Known rows, with every way that one mark hangs from another:
G{R{F J V{C}}}: [ 0.78  1.93 -1.31 -0.15  1.73 -5.14  3.05 -3.00 -1.13 -2.47 -2.28  1.05
 -4.54  0.37 -5.36  2.38  0.50]
F{R{V{C W}}}: [ 2.64 -1.09 -2.16 -4.47 -1.55 -2.10 -0.77 -0.56 -0.88 -0.59  1.29 -4.41
 -4.36  1.25  2.99  0.20 -1.91]
F{R}: [ 5.33  2.09 -1.41 -4.57 -0.56 -5.19 -1.73 -0.64 -1.72  5.92  2.14  1.69
 -5.85  1.92 -0.46 -0.39 -1.18]
L{W{V}}: [-1.53 -2.82  2.78 -2.37 -2.40 -1.51 -5.09  3.10 -1.67  2.01  1.42  0.20
  5.47  2.52 -2.49 -1.00 -0.53]
R{F}: [ 4.87  1.50 -1.09 -0.62  3.28 -1.97 -0.94 -1.30 -2.42  3.74 -3.34  1.31
 -4.54  0.63 -4.24  0.40  1.84]
C{V{R{F} W}}: [-0.52  1.11 -2.14  4.06  0.79  3.76  1.73  0.10  3.69  0.25 -1.85  1.16
  1.48 -0.82  3.44 -0.64 -0.47]
W{L V{C R{F}}}: [-3.08 -1.33  0.47  8.40 -1.84 -0.13 -1.98  0.06 -4.45 -3.87 -1.03 -2.12
  2.12 -1.69 -0.06 -0.47  0.15]
V{R}: [ 0.61  2.29  0.37 -1.63  1.63  2.84 -2.19 -2.89 -0.07  1.01  0.37  1.80
 -2.01  0.21  0.60  0.05  0.63]
L{W}: [ 1.42 -3.19  1.64 -3.81  0.22 -0.11 -4.10  2.30  0.86  3.17  1.07  2.27
  3.96  2.72 -3.82 -1.48  0.40]
W{L V{C}}: [-3.23 -3.22  1.57  4.40 -4.67 -0.28 -4.35  5.55 -4.11  0.21  2.36 -2.22
  5.59 -1.31 -0.69 -0.43  0.03]
R{F J V{C W}}: [ 1.47  1.38  1.32 -2.53  3.57 -1.80  6.26 -3.15  0.38 -4.13 -3.17 -3.07
 -4.44 -2.04 -0.96  0.69  0.22]
L{W{V{R}}}: [-2.69 -1.51  3.01 -0.99 -1.75 -0.48 -4.49  0.51 -0.96 -0.56  0.93  0.32
  4.63  2.23 -0.74 -1.34 -0.75]
R{V{W}}: [ 1.70  0.37  2.50 -6.59 -0.42  2.86 -1.00  0.70 -0.10 -1.13  0.69 -5.47
  0.85  1.15  0.59  1.10 -0.60]
W{L V}: [-0.72  0.32  5.15  2.10 -3.92 -1.79 -3.52  4.27 -4.09  2.27  2.71 -1.25
  5.61 -0.14 -2.22 -0.59 -0.88]
C{V{R}}: [-0.50  2.65 -1.20  0.92  0.94  3.54 -2.10  0.02  5.59  0.94 -0.32  2.57
  2.13 -0.90  0.61  0.25 -2.45]
C{V{W}}: [-0.86 -1.06 -1.23  0.34 -2.09  3.96 -0.68  5.07  4.31  4.61  1.49  1.18
  4.92 -0.43  2.69 -0.41 -0.40]
C{V{R W}}: [-2.32  0.22 -1.49  2.10 -1.04  5.41  0.07  1.76  4.80  1.38  1.29  1.25
  4.03 -0.55  5.09 -0.51 -0.95]

Rows:
[-2.26 -6.64 -2.03  4.27 -3.58  4.43 -1.06  6.68 -2.21  1.40  3.02 -1.37
  5.15 -0.95  3.46 -1.51  4.29] -> V{C W{L}}
[-4.73 -4.51  0.04  0.96 -2.17  1.18 -5.23  1.02 -1.24 -1.95  0.44 -0.25
  4.79  1.36  0.27 -1.07 -0.24] -> L{W{V{C R}}}
[ 2.46  3.13 -0.45  0.81  1.56 -7.00  3.86 -1.84 -2.28  3.96 -0.27  5.90
 -4.88  1.38 -5.34  1.29  2.38] -> G{R{F J}}
[ 5.85  7.14  5.25 -6.28  5.74 -4.97  5.04 -5.93  1.23 -2.36 -4.23 -1.00
 -6.28 -1.08 -6.67  1.70 -2.20] -> R{F J V}
[ 3.15  1.51  2.11 -4.14 -0.74 -5.50  4.36 -0.89  0.68 -1.12  2.89 -2.10
 -3.50 -0.30  0.95 -0.63 -3.01] -> F{R{J V{C W{L}}}}
[ 3.98  1.20  1.22 -3.33  2.53  0.83  1.47 -2.23 -1.66 -2.64 -3.78 -5.44
 -3.35  1.00 -1.53  1.14  0.10] -> R{F V{W}}
[-0.06  2.88  2.04  5.49  1.28  1.29  5.94  0.20  5.10 -0.44  0.08  3.00
  3.41 -2.70  1.59 -1.78 -1.40] -> C{V{R{F J} W{L}}}
[ 0.95  2.86 -1.86  2.86  2.83  2.30 -0.52 -1.71  4.77  0.44 -3.10  2.39
 -0.20 -1.18 -0.99  0.29 -2.29] -> C{V{R{F}}}
[-1.03 -1.68 -3.07 -1.05 -1.70  0.03 -3.69  0.39 -1.19 -1.65  0.35 -1.33
 -0.37  1.99 -2.50  2.47  0.82] -> G{R{V{C}}}
[-0.28  0.09 -1.58  0.88  0.43 -3.64  4.57 -1.73 -1.95 -2.63 -1.58 -0.15
 -3.37  0.60 -2.09  1.67  1.83] -> G{R{F J V{C W}}}
[-2.45 -3.94 -5.61  5.53  0.79  5.04  0.96 -1.85 -2.47 -2.18 -1.93 -1.21
 -2.74 -1.12  5.73 -0.41  4.52] -> V{C R{F} W}
[-4.53 -4.63 -4.53  3.15 -1.39  6.84 -0.79  0.68 -1.16 -1.45  1.37 -1.12
  0.29 -0.84  7.88 -0.46  4.10] -> V{C R W}
[-2.02  0.23  0.66  4.72 -1.72  5.20  0.69  3.43  4.65  0.28  2.16  1.02
  6.93 -1.09  3.40 -1.55 -1.25] -> C{V{R W{L}}}
[-0.93  1.51 -0.11 -2.73 -0.24 -3.25  1.21 -1.10  0.13 -1.28  0.96  1.19
 -1.47  0.72 -3.23  2.06  0.08] -> G{R{J V{C}}}
[-0.51  1.69 -2.28  2.66  4.18 -0.35  3.49 -5.56  0.46 -2.57 -3.46  3.18
 -5.89 -2.68  0.12  0.47  1.77] -> V{C R{F J}}
[ 4.04  3.60  0.90 -7.18  1.10 -6.18  2.30 -3.37  1.33 -0.63  0.92 -1.04
 -6.93 -0.44 -1.11  0.54 -3.82] -> F{R{J V{C}}}
[-1.37  2.49  2.66 -1.45  0.93  1.88  4.58 -2.14  0.28  1.78  3.03  2.24
 -0.92 -0.99  5.21 -1.26  2.11] -> V{R{J} W}
[-3.66 -5.62  0.22 -0.39 -2.66 -0.51 -5.74  3.82 -1.41  0.69  0.84 -0.60
  5.59  1.74 -1.26 -0.80  0.21] -> L{W{V{C}}}
